Each row was made from one small tree. The marks that hang from a mark follow it in brackets, in the order of their numbers. Every link used is in the known rows. Write each row's tree.
In the rows, zero is written as 128.
Known rows:
j_600[j_345 j_415[j_283[j_558 j_816]] j_430 j_717]: [140 112  88  83 174 180  95 153 168  77 157 230 121 197 189 119 171  96
  96 129 170]
j_415[j_283[j_816] j_600[j_345[j_912]]]: [146 134  85  94 187 122 116 147 148 139 165 205  77 120 176 144 151 118
 126  79 136]
j_600[j_345 j_415[j_283[j_558]] j_430 j_717]: [131 112 100 102 156 188 108 153 153  78 149 214 127 201 179 109 151  97
 102 134 169]
j_816[j_283[j_558]]: [145 115 146 106 122 161 125  99 121 151 142 167 139 166 133 116 134  91
 141 149 145]
j_283[j_355 j_558 j_816]: [153 129 125  81 152 156 132 124 123 137 153 177 117 166 125 136 193  98
 117 118 126]
j_415[j_283[j_355 j_816] j_600[j_430]]: [149 136  81  66 183 161 110 142 133 109 180 175 102 132 157 130 144 125
  99 101  92]
j_415[j_283[j_558 j_816]]: [161 109 130  95 172 156 110 104 148 129 160 183 127 133 159 136 176  81
 125 121 126]
j_600[j_345[j_912] j_415[j_283[j_355 j_816]] j_430]: [118  97  68  92 180 165 113 184 141  95 172 202  80 153 166 113 161  95
  83  87 188]
j_355[j_283]: [153 116 119 132 145 151 130 119 130 138 132 139 134 105 113 118 136 108
 110 135 132]
j_600[j_345[j_912] j_415[j_283[j_558]] j_430]: [125  86  94 122 165 164 123 175 147 100 158 204 116 172 181 108 158  79
 111 120 198]
j_600[j_345 j_415[j_283] j_430 j_717]: [117 117  88 107 154 177 101 160 151  71 147 194 113 176 172 108 127 117
  93 123 165]
j_912[j_430[j_600]]: [150 125 116 110 149 118 134 136 128 123 146 132 118 142 135 121  94 112
 136 150 122]
j_912[j_345 j_430[j_600[j_717]]]: [149 143 116 109 152 114 132 132 118 112 148 158  76 178 138  99 117  64
 154 160 114]
j_283[j_355 j_558]: [140 129 139 105 130 165 148 123 104 138 145 158 126 172 113 125 169  99
 124 125 126]
j_912[j_345 j_430[j_600]]: [148 130 120 110 153 113 141 141 110 121 147 142  90 171 139 102 113  66
 160 164 110]
j_816[j_283]: [130 121 133 112 119 150 118 106 120 145 139 144 124 138 126 115 107 113
 130 137 141]
j_600[j_345[j_912] j_430 j_717]: [109 123  98 116 133 144 118 170 143 111 139 175  89 165 154 124 150 119
 111 122 187]
j_415[j_283 j_600]: [147 141 109 113 162 134 121 119 132 126 154 158 115 112 154 128 115 127
 130 104  93]
j_430[j_600[j_415 j_717]]: [151 144  83 131 145 110 122 127 153 102 123 157 136 151 145 114 103 138
 140 127 137]
j_717[j_600]: [156 156 115 127 141  98 128 121 149 129 121 137 125 139 138 132 118 140
 143 134 119]
j_355[j_283[j_558 j_816]]: [180 110 119 105 167 154 123 114 150 144 144 180 142 128 132 130 184  84
 114 142 137]

Which tree is each row?
[145 131  83 109 166 142 115 159 161  89 136 179 127 176 178 118 112 132
 118 135 148]
j_717[j_600[j_345 j_415[j_283] j_430]]
[141 137  69  81 187 140  98 157 164 110 172 219  73 140 188 136 156 118
 109  93 147]
j_415[j_283[j_816] j_600[j_345[j_912] j_430 j_717]]
[146 140  98 120 159 105 129 146 125  92 146 169  80 182 146  85 107  63
 144 155 127]
j_912[j_345 j_430[j_600[j_415 j_717]]]
[122 135  85 112 148 121 134 185 136 126 143 169 104 156 166 132 130 145
 128 117 150]
j_415[j_600[j_345[j_912] j_430]]
[153 144 102  81 163 183 122 125 125 106 176 198 109 172 153 116 155 102
 110 115 100]
j_415[j_283[j_355 j_558] j_600[j_430 j_717]]
[156 124 110  98 167 160 122 133 141 114 164 178 142 153 174 124 142 108
 131 137 104]
j_415[j_283[j_558] j_600[j_430]]
[138 128  72 112 171 140 126 170 146 100 154 190  88 167 163 111 130 111
 108 103 173]
j_717[j_600[j_345[j_912] j_415[j_283[j_355]] j_430]]
[140 136  80  52 182 179 116 161 129 113 175 197  95 164 165 138 149 135
 100 100 105]
j_415[j_283[j_355 j_816] j_600[j_345 j_430]]
[143 126  97 123 144 115 145 148 136 149 126 157 115 153 147 138 125 133
 158 119 159]
j_430[j_600[j_345[j_912]]]
[127 117  76  87 172 170  88 160 167  71 154 210 107 172 181 118 145 116
  87 118 165]
j_600[j_345 j_415[j_283[j_816]] j_430 j_717]
[146 114  87 134 175 106 117 137 146 104 170 175  73 116 152 100 106  72
 118 106 171]
j_345[j_912[j_430[j_600[j_415[j_283] j_717]]]]
[139 141  89 132 162  86 132 173 151 112 139 183  77 161 158 114 111 108
 122 117 182]
j_717[j_600[j_345[j_912[j_430]] j_415]]
[123 150  81 110 146 122 124 175 145 116 144 187  89 163 165 129 134 143
 122 112 154]
j_415[j_600[j_345[j_912] j_430 j_717]]
[141 122 143  91 121 183 136 101  98 153 154 171 123 178 112 110 144  86
 127 133 138]
j_816[j_283[j_355 j_558]]
[129 121  86 105 169 146 123 167 138 121 163 184  95 139 178 128 129 122
 122 103 142]
j_415[j_283 j_600[j_345[j_912] j_430]]
[109 106 104 119 135 141 129 180 135 122 138 156 106 157 154 127 145 122
 118 127 183]
j_600[j_345[j_912] j_430]
[139 143  82 115 149 122 123 174 161  93 119 168 134 190 169 120 112 150
 124 145 155]
j_717[j_600[j_345 j_415 j_430]]
[122 107  66 104 178 147  91 171 170  81 163 218  79 150 184 114 157  96
  88  97 199]
j_600[j_345[j_912] j_415[j_283[j_816]] j_430 j_717]
[166 127  84  88 185 144 108 154 177  93 145 213 133 194 194 128 151 112
 121 140 153]
j_717[j_600[j_345 j_415[j_283[j_558 j_816]] j_430]]
[143 127 102 129 152  95 128 138 138 126 156 154  76 123 137 115 114  90
 131 121 164]
j_345[j_912[j_430[j_600[j_717]]]]
[158 110  97 130 177 115 124 133 147 110 172 194  85 138 159 100 128  54
 126 117 175]
j_345[j_912[j_430[j_600[j_415[j_283[j_558]] j_717]]]]
[154 130  80 108 195  99 111 158 166 107 162 208  66 143 176 120 128  88
 111 102 178]
j_717[j_600[j_345[j_912[j_430]] j_415[j_283[j_816]]]]
[155 115  76 117 191  98 106 139 160 104 177 190  67 111 162 108 123  71
 113 101 172]
j_345[j_912[j_430[j_600[j_415[j_283[j_816]] j_717]]]]
[150 138 111 100 176 144 126 140 134 128 179 231  65 164 171 124 150  74
 123 103 148]
j_415[j_283[j_558] j_600[j_345[j_912[j_430]] j_717]]
[156 119  88 128 164 129 124 121 146 109 138 153 143 131 155 115  99 122
 142 121 126]
j_430[j_600[j_415[j_283]]]
[164 144  90  59 184 174 107 127 143 105 184 216 102 167 164 127 177 101
 103 109 101]
j_415[j_283[j_355 j_558 j_816] j_600[j_430 j_717]]
[149 134  82 112 161 148 120 129 150 103 134 191 122 170 162 120 108 129
 135 115 143]
j_430[j_600[j_345 j_415[j_283] j_717]]
[162 130  93 108 163 157 125 124 151 109 136 210 135 192 169 122 131 111
 144 125 147]
j_430[j_600[j_345 j_415[j_283[j_558]] j_717]]
